What can hang from each mark
kora: gaveg
sugo: kora visi
visi: gaveg sikil
zufor: kora rofeb visi
zefe: zufor
gaveg: kora rofeb zefe
sikil: kora rofeb visi
rofeb: sikil sugo

Known rows, with every way that one mark hangs from another
rofeb(sikil sugo): -.15 .17 -.02 .00 .13 -.25 .05 .05 .22 -.14 -.05 .07 .06 -.02 .03 -.02 .19 .08 -.25 .11 -.11 .12 .22 .08 -.08
rofeb(sikil(kora) sugo): -.11 .25 -.06 .01 .12 -.19 .00 .07 .22 -.12 -.08 .07 .11 -.05 .07 -.10 .17 .14 -.21 .08 -.13 .20 .34 .04 -.09
zefe(zufor(visi(gaveg(rofeb)))): .02 .08 .02 .00 .15 .11 -.01 .08 .05 -.03 -.25 -.09 -.07 -.29 -.07 .02 .16 -.16 -.29 -.10 -.10 .28 .01 -.13 -.22
sugo(kora(gaveg(rofeb(sikil(visi))))): .01 .24 -.02 -.11 .35 .13 .14 .04 .07 -.05 -.26 .02 .05 .01 -.08 -.16 .12 .07 -.42 -.06 -.03 .21 .15 .00 .03
visi(sikil(kora(gaveg(rofeb(sugo) zefe(zufor))))): -.09 .26 -.02 -.07 .18 -.13 .09 -.01 .12 .06 -.10 -.07 .12 -.12 .06 -.17 .14 -.01 -.17 -.01 -.25 .36 .15 .00 -.15
sikil(kora rofeb visi): -.12 .23 -.21 .08 .18 .24 -.19 .13 -.03 .14 -.52 .14 -.09 -.03 .01 -.28 -.09 .09 -.01 -.07 -.21 .57 .26 -.19 -.08
kora(gaveg(rofeb zefe(zufor))): -.02 .15 .02 -.03 .26 .01 .20 .05 .09 .09 -.21 -.15 .01 -.11 -.12 -.11 .05 -.14 -.34 -.09 -.29 .24 -.10 -.02 -.14
gaveg(rofeb zefe(zufor)): -.08 .16 -.06 .08 .06 .04 .10 .07 .19 .01 -.16 -.23 -.14 -.25 -.19 -.09 .04 -.10 -.19 -.17 -.21 .15 -.09 .01 -.22
kora(gaveg(rofeb(sikil))): -.06 .13 .00 -.10 .32 -.04 .24 .06 .14 .03 -.21 -.02 .04 .03 -.04 -.12 .10 -.06 -.41 .05 -.19 .19 .06 .00 -.03
gaveg(kora rofeb): -.13 .21 -.09 .02 .25 .07 .08 .11 .14 -.15 -.22 -.15 -.18 -.09 -.13 -.25 .15 .10 -.21 -.05 -.02 .11 -.02 .03 -.05
sugo(kora visi(gaveg(rofeb zefe(zufor)) sikil)): .10 .41 .04 -.27 .14 .35 .04 -.18 .13 -.07 -.10 -.10 -.08 -.21 -.11 -.06 .20 .10 -.22 -.14 -.07 .15 .12 .01 -.13
sugo(kora visi): .17 .37 .01 -.15 .27 .39 -.06 .04 -.02 -.08 -.26 .16 -.08 -.17 -.18 -.06 .12 .06 -.24 -.08 -.01 .10 .19 .00 .03
zefe(zufor): .01 .13 .02 .12 .15 -.05 .00 .16 -.07 .05 -.23 -.04 .00 -.25 -.12 -.07 .06 -.11 -.22 -.06 -.09 .29 -.02 -.03 -.16
rofeb(sikil(kora visi(gaveg(zefe))) sugo): -.17 .31 -.07 -.06 .07 -.14 -.02 -.03 .24 -.09 -.13 -.02 .08 -.02 .12 -.07 .16 .21 -.18 .01 -.20 .30 .26 .00 -.16
zefe(zufor(kora(gaveg(rofeb)) visi(sikil))): .08 .08 -.01 .05 .23 .08 -.01 .05 .10 -.04 -.24 .03 .06 -.32 -.04 .04 .32 -.31 -.36 -.07 -.12 .35 .09 -.09 -.17
rofeb(sugo): -.10 .16 -.03 .04 .23 -.16 .00 .10 .06 -.02 -.14 .11 .01 -.10 -.03 -.05 .13 .04 -.19 .06 -.16 .18 .12 .00 -.12
sugo(kora(gaveg(zefe)) visi(sikil(rofeb))): .12 .37 .03 -.24 .29 .37 .03 -.12 .04 -.01 -.22 .07 -.03 -.09 -.11 -.11 .13 .01 -.23 -.08 -.18 .24 .17 .00 .02
zufor(kora rofeb visi): .19 -.04 -.15 .03 .32 .36 -.26 .06 .06 -.09 -.42 .34 -.04 -.36 .02 .01 .28 -.48 -.27 -.02 -.11 .34 .17 -.19 -.06
kora(gaveg(rofeb(sikil sugo(visi)) zefe(zufor))): -.08 .19 .03 -.07 .21 -.02 .19 -.02 .23 .00 -.13 -.14 .01 -.09 -.09 -.04 .15 -.09 -.38 -.07 -.27 .16 .03 .01 -.16
zufor(rofeb(sugo) visi(gaveg)): -.02 -.03 -.05 -.14 .29 .21 -.16 -.05 .09 -.06 -.30 .13 -.08 -.23 .10 .00 .19 -.24 -.28 .00 -.17 .31 .13 -.22 -.17
zufor(kora(gaveg(zefe)) rofeb(sugo) visi(sikil)): .09 -.01 -.09 -.08 .35 .17 -.15 -.12 .18 -.08 -.26 .24 .09 -.29 .13 .03 .40 -.48 -.34 .00 -.28 .40 .18 -.15 -.12

Rows
-.01 .24 .01 -.03 .32 -.06 .06 .02 .06 -.04 -.12 .06 .08 -.07 -.05 -.10 .16 .09 -.30 -.02 -.17 .20 .13 .02 -.07 -> rofeb(sugo(kora(gaveg(zefe))))
.16 .43 .07 -.28 .15 .32 .00 -.16 .04 -.06 -.11 -.05 -.03 -.22 -.09 -.05 .18 .10 -.19 -.12 -.10 .20 .10 .02 -.10 -> sugo(kora visi(gaveg(zefe(zufor)) sikil))
-.08 .29 .02 -.14 .13 -.04 .01 -.06 .24 -.18 -.05 .02 -.03 -.05 .01 .01 .27 .16 -.24 .07 -.10 .08 .22 .06 -.12 -> rofeb(sikil sugo(visi(gaveg(kora))))
.07 .25 .00 -.11 .31 .13 .17 .02 .10 -.06 -.17 -.05 .05 -.04 -.11 -.17 .10 .05 -.38 -.07 -.11 .16 .08 .04 .02 -> sugo(kora(gaveg(rofeb(sikil) zefe)))
.11 .03 -.16 .07 .22 .11 -.13 .04 .11 -.04 -.28 .26 .06 -.24 .02 -.11 .22 -.30 -.26 .04 -.03 .30 .17 -.04 -.03 -> zufor(kora rofeb(sikil))
-.12 .33 -.12 -.04 .11 .10 -.05 .02 .10 .08 -.30 -.11 -.01 -.14 .04 -.17 .05 .15 -.12 -.16 -.24 .44 .12 -.13 -.25 -> sikil(kora visi(gaveg(rofeb(sugo) zefe(zufor))))
.02 .25 .04 .02 .11 .08 -.05 .04 .04 -.19 -.19 -.25 -.12 -.28 -.10 -.11 .16 -.07 -.11 -.16 -.23 .25 -.16 .05 -.13 -> gaveg(kora zefe(zufor(visi(sikil))))
-.11 .30 -.07 -.07 .12 .12 .09 -.07 .31 -.10 -.06 -.11 -.13 -.16 -.15 -.06 .16 .05 -.19 -.12 -.20 .05 .09 .05 -.16 -> gaveg(rofeb(sugo(kora visi(sikil))) zefe)
.24 .12 -.07 -.07 .27 .26 -.11 .02 .07 -.11 -.27 .21 .00 -.28 .03 .08 .34 -.21 -.25 .03 -.18 .30 .10 -.12 -.11 -> zufor(kora visi(gaveg))
-.02 .27 -.01 -.12 .25 -.11 .07 .03 .01 .08 -.15 .05 .15 -.06 .09 -.20 .10 .00 -.15 .07 -.24 .38 .16 .00 -.06 -> visi(sikil(kora(gaveg)))
-.15 .17 -.09 .02 .25 .01 .10 .06 .21 -.07 -.14 .00 -.07 -.09 -.12 -.13 .17 .09 -.30 -.03 -.03 .09 .17 -.01 -.11 -> gaveg(rofeb(sugo(kora)))
-.17 .25 -.11 -.04 .13 .04 .06 .04 .35 -.11 -.13 .01 -.07 -.08 -.07 -.08 .20 .09 -.26 .00 -.08 .07 .32 .00 -.13 -> gaveg(rofeb(sikil(kora) sugo(visi)))
-.08 .27 -.08 -.03 .11 -.02 -.02 .12 .11 -.06 -.28 .06 .05 -.02 .05 -.12 .06 .09 -.18 .01 -.12 .30 .24 .01 -.03 -> rofeb(sikil(kora visi))
-.01 .31 .05 -.23 .12 -.08 .10 -.16 .05 -.06 -.02 -.24 -.01 -.09 .09 -.18 .15 .14 -.04 .00 -.26 .31 -.14 .09 -.15 -> visi(gaveg(kora zefe) sikil)
-.02 .20 -.07 -.01 .25 .22 -.06 -.02 .08 .03 -.27 .11 -.12 -.06 -.11 -.14 .06 .04 -.15 -.03 -.21 .29 .19 -.08 -.06 -> sikil(rofeb(sugo(kora(gaveg(zefe)) visi)))
-.13 .25 -.04 .06 .02 .02 .11 .03 .29 -.23 -.11 -.40 -.17 -.19 -.17 -.18 .16 .04 -.20 -.18 -.11 .10 -.09 .11 -.15 -> gaveg(kora rofeb(sikil) zefe(zufor))
-.04 .25 -.16 .05 .19 .22 -.18 .07 .07 .08 -.33 .17 -.09 -.12 -.04 -.23 .02 .10 -.02 -.01 -.21 .39 .36 -.16 -.10 -> sikil(kora rofeb(sugo(visi)))
-.07 .16 -.01 -.10 .37 .02 .17 .04 .13 .06 -.22 .04 .00 -.01 -.07 -.08 .14 -.05 -.39 .02 -.22 .17 .09 -.05 -.09 -> kora(gaveg(rofeb(sugo(visi))))
-.05 .32 -.02 -.11 .19 -.02 .01 .00 .24 -.09 -.12 .11 .09 -.05 .03 -.04 .22 .10 -.29 .06 -.18 .17 .38 .01 -.08 -> rofeb(sikil(kora(gaveg)) sugo(visi))
.02 .31 -.06 -.04 .24 .12 .04 .06 .10 .08 -.23 -.05 .05 -.16 -.05 -.18 .07 .00 -.23 -.09 -.28 .30 .16 -.08 -.15 -> sikil(kora(gaveg(rofeb(sugo(visi)) zefe(zufor))))
.03 .12 .00 .03 .09 .12 -.08 .02 .11 -.10 -.20 -.08 -.05 -.30 -.08 -.01 .10 -.20 -.21 -.15 -.21 .24 .01 -.03 -.16 -> gaveg(zefe(zufor(rofeb(sikil sugo(kora)) visi)))
-.17 .24 -.11 .01 .04 -.05 .10 .00 .39 -.10 -.05 -.16 -.06 -.11 -.06 -.11 .12 .08 -.18 -.06 -.24 .09 .15 .06 -.16 -> gaveg(rofeb(sikil(kora) sugo) zefe)
-.07 .13 -.10 .08 .24 .09 -.07 .05 .05 .02 -.27 .13 -.09 -.05 -.08 -.19 .04 .08 -.13 .01 -.12 .32 .20 -.08 -.05 -> sikil(rofeb(sugo(kora)))
